Known rows, with every way that one mark hangs from another
(J (C L)): [ 0.39  0.67 -0.24  1.38 -0.45  0.93 -0.66 -0.95 -0.21  0.94 -1.00  0.80
 -0.24 -1.71 -0.59  1.04 -3.36 -1.44  1.51  0.09  0.01 -0.46]
(B (C J K L)): [-1.25  1.74 -1.23  3.08  2.36  0.27 -1.48  1.33 -2.00 -6.28 -0.80  1.83
 -1.61 -4.80  1.60 -2.52 -1.51 -4.12 -3.11 -0.84  3.25 -1.04]
(J (C K) W): [-1.04  2.12 -1.36 -0.23 -1.27  1.45 -2.13 -0.18  2.46 -2.34 -4.46 -2.22
 -2.69 -2.23  0.65 -0.62 -2.51 -0.23  0.37  2.69 -1.08  0.53]
(B (C (J W) K L)): [-0.29  1.70 -1.48  2.05  1.37  1.14 -1.45  1.94 -0.37 -7.62 -2.63  0.63
 -3.29 -4.88  1.75 -2.61 -1.35 -3.75 -2.83  0.17  2.46 -1.42]
(F (B C) M): [ 1.39  0.57 -3.16  0.14  2.17 -2.46  2.81 -0.82 -1.07 -4.41 -0.67  2.47
  3.32 -4.30  0.41 -1.48  1.89 -4.26  0.92 -1.42  2.80 -2.87]
(B (C K)): [-1.73  1.13 -1.53  1.74  1.15 -0.12 -0.60  1.50 -1.34 -3.97 -0.81  1.10
 -0.90 -3.21  1.27 -2.51 -0.66 -1.89 -1.46  0.02  1.19  0.37]
(L (C (J W) K)): [ 1.47  2.24 -2.38 -2.19  1.53 -0.48 -1.27 -0.46  2.27 -4.78 -4.33 -3.46
 -2.36 -3.70  1.97 -1.94  1.03 -2.49 -3.61  0.10  2.31 -0.62]
(Z P): [ 0.96 -1.71  0.43  0.87 -0.05 -1.18 -1.12  1.43 -2.50  1.20  0.63  1.17
  1.35  2.15 -0.37 -0.12  0.08  2.19  0.99  0.93 -0.89 -0.16]
(C (J (W Z)) K L): [ 0.84  0.31  0.42  1.03  0.68 -0.34 -1.41  1.24  0.75 -5.46 -3.42 -1.12
 -2.17 -2.35  1.66 -1.35 -0.92 -1.17 -3.12 -0.61  1.44 -1.42]
(B (C L)): [ 0.68 -0.43 -0.69  2.24  1.06  0.39  1.04  1.46 -1.93 -2.48  0.32  2.64
 -0.29 -2.74  0.23 -0.97 -1.23 -2.58 -0.10 -1.28  1.18 -1.00]
(M F): [ 1.41  0.96 -2.55 -1.74  2.23 -0.64  0.03  0.84 -0.23  0.39  1.37 -1.58
  0.14 -0.96 -0.94  0.94 -0.07 -0.75 -0.03  0.12 -0.80 -1.76]
(J (C K L) (W (Z P))): [ 1.74 -1.34  0.48  1.47 -1.11 -0.89 -1.82  1.86 -0.47 -0.97 -4.10 -0.35
 -0.38 -0.12  0.34 -0.01 -3.03  1.90  1.11  1.16 -1.76 -0.53]
(F (B (C K)) L M): [ 0.26 -0.37 -5.19  0.65  3.05 -3.78  1.24 -0.75 -1.89 -5.82  0.64  2.38
  1.30 -5.99  0.66 -5.04  1.89 -5.61  0.31 -1.39  2.06 -4.15]
(M (F (B C))): [ 1.96  1.55 -4.15 -1.25  3.33 -1.69  1.64  0.17 -1.75 -2.79  0.90  0.45
  1.84 -3.88  0.77  0.05  0.91 -3.82  0.11 -0.57  0.65 -3.22]
(B (C (J (W (Z P))) K L)): [ 1.36 -0.54  0.15  2.38  1.26 -0.75 -1.47  3.29 -2.40 -6.40 -2.63  1.36
 -0.90 -2.31  1.85 -2.03 -0.58 -1.05 -1.96 -0.19  1.44 -1.78]
(K C): [-1.67  0.79 -1.13  0.89  1.47  0.42  0.47  1.36  0.59 -1.62 -0.94 -0.99
 -0.39 -0.89  1.13  2.18  0.38 -0.39 -0.27  0.42  1.40  0.95]
(Z P W): [ 0.53 -3.84  2.47  1.70 -0.71 -1.48 -1.21  3.29 -2.31  2.36  0.68  2.56
  2.00  3.26 -1.05  0.74  0.33  4.05  1.81  1.54 -1.44  0.41]
(F L M): [ 1.06 -1.76 -2.64 -0.64  1.44 -2.07  0.73 -0.46 -0.57 -0.79  1.90  0.66
  0.13 -1.63 -1.76 -2.39  1.60 -1.94  1.71 -0.90  0.16 -3.17]
(K (C (J (W (Z P))) L)): [ 1.48 -0.90  0.64  1.55  1.74 -0.21 -0.30  3.05 -0.51 -4.14 -2.80 -0.58
 -0.48 -0.13  1.75  2.70  0.50  0.50 -0.65  0.09  1.82 -1.22]
(J (C L) (W (Z P))): [ 3.40 -1.91  1.50  0.57 -1.63 -0.26 -0.52  1.42 -0.72  0.62 -3.31  0.12
  0.53  1.13 -0.17  1.82 -2.16  2.30  2.82  0.83 -2.18 -1.38]
(K (C L)): [-0.87 -0.22 -1.19  2.21  1.83  0.43  0.90  1.66  0.09 -1.84 -0.56  0.28
 -0.75 -1.90  0.53  2.05 -1.20 -1.36 -0.55 -0.53  2.04  0.49]

Rows
[ 0.02  0.93 -4.81  0.70  3.75 -3.26  0.15 -1.34 -2.14 -7.72  0.24  2.14
  0.94 -6.62  1.51 -4.92  2.51 -6.78 -0.91 -1.36  3.58 -5.07] : (F (B (C J K)) L M)
[-1.25  1.40 -0.82  2.46  1.87 -0.09 -2.45  0.18 -0.53 -4.33 -0.96  0.37
 -1.91 -3.25  0.89 -2.13 -2.00 -2.76 -3.71 -0.66  2.88 -0.79] : (C J K L)
[ 0.67  0.86 -0.06  1.82  1.39  0.03 -0.63  2.25 -0.76 -7.25 -3.16  0.49
 -1.73 -3.98  2.29 -1.88 -0.55 -2.78 -2.60 -0.85  2.02 -1.76] : (B (C (J (W Z)) K L))
[ 2.41 -0.11 -4.66 -2.15  3.29 -2.81  0.90 -1.17 -1.48 -0.76  2.74 -0.49
  0.64 -2.76 -0.04 -1.09  1.41 -3.46  0.69 -0.64 -1.00 -4.61] : (M (F B L))
[ 1.86  2.53 -4.82 -0.41  3.94 -0.99  0.04  0.80 -0.64 -7.18 -1.34 -0.34
 -1.18 -6.33  1.63 -1.51 -0.26 -5.45 -2.50 -0.13  2.03 -4.00] : (M (F (B (C (J W) K L))))
[-1.14  2.27 -0.90 -0.20  0.55  0.84 -2.69  0.43  1.73 -5.70 -3.35 -2.28
 -3.31 -2.29  1.70 -1.93 -0.07 -1.27 -3.17  1.65  1.40 -0.51] : (C (J W) K)
[-0.32  1.19 -1.48  1.14 -0.97  1.47 -1.84  0.27  2.00 -2.57 -3.92 -1.08
 -3.14 -3.03  0.04 -0.65 -3.94 -1.08  0.05  1.84 -0.47  0.08] : (J (C K L) W)
[ 1.56  0.63  0.09  0.23  0.23  1.41 -0.76  0.31  1.08 -4.18 -2.10 -0.40
 -2.79 -1.86  0.55 -0.10 -0.57 -1.88 -1.61  0.21  1.59 -1.89] : (C (J W) L)
[ 0.43  1.12 -0.34  2.16  1.84  0.84 -0.25  0.89 -2.11 -4.68 -0.08  2.30
 -0.72 -3.52  1.03 -0.75 -0.62 -3.84 -1.37 -1.17  2.76 -1.97] : (B (C J L))
[ 3.62  0.96 -4.62 -3.57  4.33 -1.93 -0.18 -0.75 -0.84 -0.94  1.76 -2.65
 -0.88 -3.18  0.00 -0.78  1.95 -3.94 -0.98 -1.19  0.31 -4.48] : (M (F (L (C J))))
[ 2.53  1.35 -1.13 -2.39  1.50 -1.61 -0.54 -0.08  1.94 -4.41 -4.83 -3.66
 -0.94 -2.90  2.42 -1.24  1.69 -1.56 -3.27 -0.85  1.85 -1.04] : (L (C (J (W Z)) K))
[ 3.24 -0.01 -0.88 -1.77  1.53 -2.45 -1.30  0.91  0.17 -3.59 -4.36 -2.79
 -0.03 -1.25  2.06 -1.38  1.76  0.15 -2.65 -0.25  1.14 -1.13] : (L (C (J (W (Z P))) K))
[-0.33  2.44 -3.70  0.80  3.29 -2.50  0.44 -1.00 -1.12 -7.95 -1.76  1.62
  2.18 -6.15  1.73 -3.01  1.71 -5.76 -1.73 -1.07  4.77 -3.11] : (F (B (C J K)) M)
[ 2.89  1.40 -4.92 -2.37  3.64 -1.37  0.60 -0.31 -1.38 -5.74  0.68 -0.66
 -1.15 -4.93  1.45 -1.52  2.25 -5.53 -0.08 -0.03  0.21 -5.80] : (M (F (B (C (J W))) L))
[ 0.80  1.93 -5.57 -0.72  4.91 -2.55 -0.58 -0.43 -2.54 -5.81  1.71  0.08
 -0.31 -5.98  1.71 -2.96  1.39 -6.21 -1.61 -0.67  1.23 -5.12] : (M (F (B (C J K)) L))
[ 1.00  0.08  0.26  0.75 -1.09  0.08 -0.93  0.64  1.38 -1.88 -4.43 -1.22
 -1.33 -2.01  0.64  0.11 -3.07  0.12  0.46  0.60 -1.03 -0.55] : (J (C K L) (W Z))
[-0.96  0.26 -1.61  3.05  1.43 -0.20 -0.27  2.01 -1.80 -4.05 -0.31  2.24
 -1.20 -4.12  0.67 -2.66 -2.17 -2.89 -1.76 -0.83  1.63  0.00] : (B (C K L))
[ 3.10  0.46 -6.89 -2.99  4.73 -4.27  0.76 -1.38 -0.80 -1.86  1.10 -2.08
  0.32 -5.13  0.72 -2.72  1.50 -4.83 -1.29 -1.39  0.21 -4.19] : (M (F B (L (C K))))
[ 2.47 -0.64  2.15 -0.88 -0.19 -0.62 -1.18  1.45 -0.56 -2.62 -2.64 -1.09
  0.28  1.74  1.38  0.79  1.84  1.85 -0.10  0.82 -0.11 -1.89] : (C (J (W (Z P))))
[ 0.91  0.84 -5.02 -0.29  2.92 -2.55  0.33 -0.81 -0.60 -8.98 -1.43  0.91
 -0.65 -6.67  1.61 -4.94  2.60 -6.30 -0.74 -0.39  2.94 -5.24] : (F (B (C (J W) K)) L M)
[ 4.14 -1.25 -5.37 -2.64  3.05 -4.81  2.86 -2.95 -0.24 -1.92  0.20  0.19
  2.58 -4.44 -0.17 -3.00  3.42 -5.11  0.96 -2.64  2.04 -4.65] : (F B (L C) M)
[ 0.56  2.21 -2.29 -1.21  2.60 -1.32 -1.38 -1.02  0.58 -3.52 -2.52 -2.25
 -0.81 -3.58  1.80 -1.77  0.77 -2.95 -3.78 -0.87  3.04 -0.48] : (L (C J K))
[ 1.62  1.93 -5.67 -1.59  4.06 -1.75 -0.38  0.20 -1.15 -7.00  0.10 -0.96
 -1.78 -6.02  1.87 -3.01  1.47 -5.75 -1.46  0.24  0.60 -5.29] : (M (F (B (C (J W) K)) L))
[ 1.89 -1.47 -3.81 -0.92  2.03 -3.66  1.77 -2.23 -0.78 -2.26  1.35  1.47
  1.96 -3.03 -0.43 -2.79  2.57 -3.85  1.65 -1.45  1.13 -4.43] : (F B L M)
[ 0.68  0.43  0.29  0.89  1.71  0.65  0.53  1.92  1.27 -5.00 -3.27 -1.47
 -1.38 -1.74  2.10  2.87  0.57 -1.23 -1.45 -0.56  2.33 -1.14] : (K (C (J (W Z)) L))
